Every row comes from one small tree of marks. The marks that hang from a mark follow it in brackets, in alphabetical order. Every link used is in the known rows. Which tree was each row made from?
Known rows:
T[F]: [ -6   1  13 -10 -11  36  10 -13   6  15  14   8  12   3  -2   8 -11   7
   6   5  -5   2  -3]
G[H[F[Y[K]]] X[T]]: [-36   9  23 -57 -14  22  -7   1  39   7   0 -40  12   2   5  21 -49   6
 -20  11   7 -18  39]
U[P[K] Q]: [ 46  15  33   0 -20  15  11  -1 -16  15  52  30   6  -6  19 -46 -11  34
   2   9  10 -44 -49]
Y[K]: [ 14  18  15 -27   0  25  25  -7  25  16  12   6  26   9  -6  -7 -38  10
 -16   0  17 -36  21]
U[P[K]]: [ 36  23  37   1  -9  29  15 -15   0   4  39  16   6  13   0 -30 -20  24
   1   8   6 -32 -26]
X[T[F[Y]]]: [ -3  25  16 -23 -17  11 -15 -31  16  17  11  -4  16 -22   9  15 -15  -2
   7  13  -2   9   0]
H[F[Y] G[X[T[J]]]]: [-18  -9  -6 -35 -10  31 -25  -6 -12  12  12   2 -17 -20   7   2 -36  25
 -32  27  36 -11  -5]
Q[P[K]]: [  9  -5  43  -7   3   3   7 -36  -2  21  22 -13  -4   1 -30   2 -46  -4
  -5  -6 -25 -37 -11]
J[T[F[Y[K]] X]]: [ -8   1   2  -7 -14  12  -6 -15   0   5 -10  -1  -7  -2  -2  49 -22  -7
  21 -13  11  10  24]
T[J[H] X]: [ 28 -39  -2  -5   0 -19 -11 -25  -5 -21 -22  19 -13  10  40  12 -18  23
  -8  -6  23  -1 -16]
Q[P]: [  2 -17  39 -14  11   7  -9 -30 -10  12  10  -6 -13   7 -34   9 -36  -2
  -8  -7 -12 -28   2]
G[H[F]]: [-18  -6  16 -51   3  26   0 -17  31 -12  -4 -11   9  23 -16  19 -45  16
 -20   6  -3 -22  18]
X[T[F[Y] J]]: [  1  17  13 -16 -30  -2 -26 -38  12   5   2   7  13 -36  23  14  -4   6
   3  14  10   6  -8]
X[T]: [ 21  12  20 -28 -11   7  -8 -27  15  10  18  -4  15 -16   6  -7 -25   2
   1  13  -3 -12   5]
G[H[F] X[T[J]]]: [-26 -12  21 -52 -27  15 -12   3  26  -4   4 -32   7  -7  16   9 -38  10
 -16  11   3 -22  26]
T[F X]: [-14 -15   3 -10 -10  21  20   8 -10  25  11   8  -4  17  18  32 -22  10
  14   3   3  13 -14]
J[H T]: [ 35 -19   4 -12  10   2 -31 -50  14 -38 -21  -9   2   4  -8   5 -20 -15
   9 -28  -9  -1  29]
J[T[F]]: [  5  -3   9  -8 -18  24 -11 -24   2  -5   3  -2   1 -11 -15  21 -11 -10
  21 -11  -6   1  24]
T[F[Y] J[H[G]] X]: [ -5 -26 -15   3 -11  -9 -27 -26 -15  -4 -31  21 -11  -7  42  35 -11  13
  -8   2  32  29 -29]
H[G[X[T[J]]]]: [ 18 -16   6 -11 -20  24 -12   1 -16  22  15  -3   2 -28   4 -31 -31   4
 -25  28  21 -14   2]
H[G]: [ 23 -11   3 -10   1  32  -4 -12 -12  17  10  11   3  -8 -18 -24 -36   8
 -27  23  17 -14  -2]
H[F]: [ -8  -8   5 -42   8  36   8 -14   9  -5  20  12  -9  18  -5  10 -30  33
 -11   4   8 -25  -4]
G[H X]: [-10 -14  32 -22  -8  31   6   1  28   3  -9 -34  10  14 -10  -3 -40   4
 -19  13  -3 -16  43]

Write each row's tree:
[ 13 -34 -13 -30   3  19 -35 -21  -7 -27  -6 -12 -11  -2  -3   1 -33 -10
  -5 -22   4  -7  21]  J[H[F G[X]] T]
[ 13 -19 -15 -29  13  11 -47 -46   0 -34 -21  -3 -12  -3 -11  16 -32  -7
  -9 -20  11   1  17]  J[H[F[Y] G] T]
[-15   5 -11 -42   8  39  -7 -10  -2  14  10  15  -5   0 -12  10 -48  25
 -38  18  39 -22  -4]  H[F[Y[K]] G]
[-28  12  29 -36 -25  21  -4   2  36  18  -3 -43  27  -7   6  13 -40 -12
 -10  11  -3  -6  42]  G[H X[T[F[Y[K]]]]]
[-18  -3  -2  -2 -23  -1  -1 -10  -3  12 -17  24  -5  -6  38  47 -12  22
  -1   4  38  12 -15]  T[F[Y[K]] J X]
[-19  -6  28 -29 -36  13 -12   0  25   6  -3 -35  19 -16  16   5 -27  -6
  -8  13  -5  -6  29]  G[H X[T[F J]]]
[ 12  -9  23 -12 -24  14  -4  -6   6   9  13 -13   1 -20  20 -18 -16  11
  -6  16  10 -15  16]  G[X[T[J]]]
[  1   3   5 -16 -17  32  -6   6  -7  36  16  -9  10 -24   0 -17 -37  -4
 -22  24  22  -8   9]  H[G[X[T[F[Y[K]]]]]]
[ 19 -22 -10 -11  -5  13 -36 -33  -6 -18 -13  -6   7 -12  -6   5 -21 -29
   7 -23  -6  12  14]  J[H[G] T[F]]
[ 36 -27   0  -5  -4  -1 -27 -40  -1 -25 -17  20   3 -12  16 -20 -15  16
 -26   3  22 -12 -11]  T[J[H[G]]]
[  6 -24 -12 -29  16  -3 -32 -40   6 -37 -26  -5 -23  19   8  44 -30   1
  10 -30   7   9  16]  J[H[F[Y]] T[X]]
[-26   5  30 -30 -23  21 -10  -3  31  13  -5 -43  19  -7   4  13 -35  -9
  -7  15  -8   1  38]  G[H X[T[F[Y]]]]
[ -7 -25  -2  -2 -28   2   4   0 -16   8  -2  25  -9  -4  39  32  -6  21
   8   4  21  10 -26]  T[F J X]
[-20 -13  -6 -29   3  47 -12  -1 -11  15  10   3 -22  -1  -8   2 -40  28
 -35  25  34 -12   0]  H[F[Y] G[X]]
[ 12 -39 -16 -17   2 -12 -23 -22 -14 -19 -22  23 -22   5  38  20 -27  29
 -21   1  37   0 -25]  T[J[H[F[Y] G]] X]
[ -8   5  23 -11 -20  27  -2  -4  10  23  14 -20   5 -14  12  -2 -17   3
   2  16   2   1  19]  G[X[T[F[Y]]]]
[ 13 -27  -7  -8 -10  19 -34 -21  -9 -14 -11 -16   4 -14  -1  -1 -20 -28
   7 -21  -5  12  21]  J[H[G[X]] T[F]]
[-15 -13  -1   6 -20  -1  -9 -19  -9   5 -20  24 -16  -6  35  47  -4  26
   2  10  32  21 -21]  T[F[Y] J X]
[  6 -26  -3  -2 -23  13 -23 -21  -7  -8  -8  14   9 -19  29  -8  -3   5
 -11  -1  14   6 -17]  T[F J[H[G[X]]]]
[  8   8   3 -18 -23  -7 -39 -42   8  -2  -5   4  16 -37  28   6  -9  -3
  -4   9  11  11 -13]  X[T[F[Y] J[H[G]]]]
[-34  -9  23 -39   0  36  -3  -5  32  -3 -11 -31  -3  20  -8  20 -43  19
 -25  13   7 -14  38]  G[H[F[Y]] X]
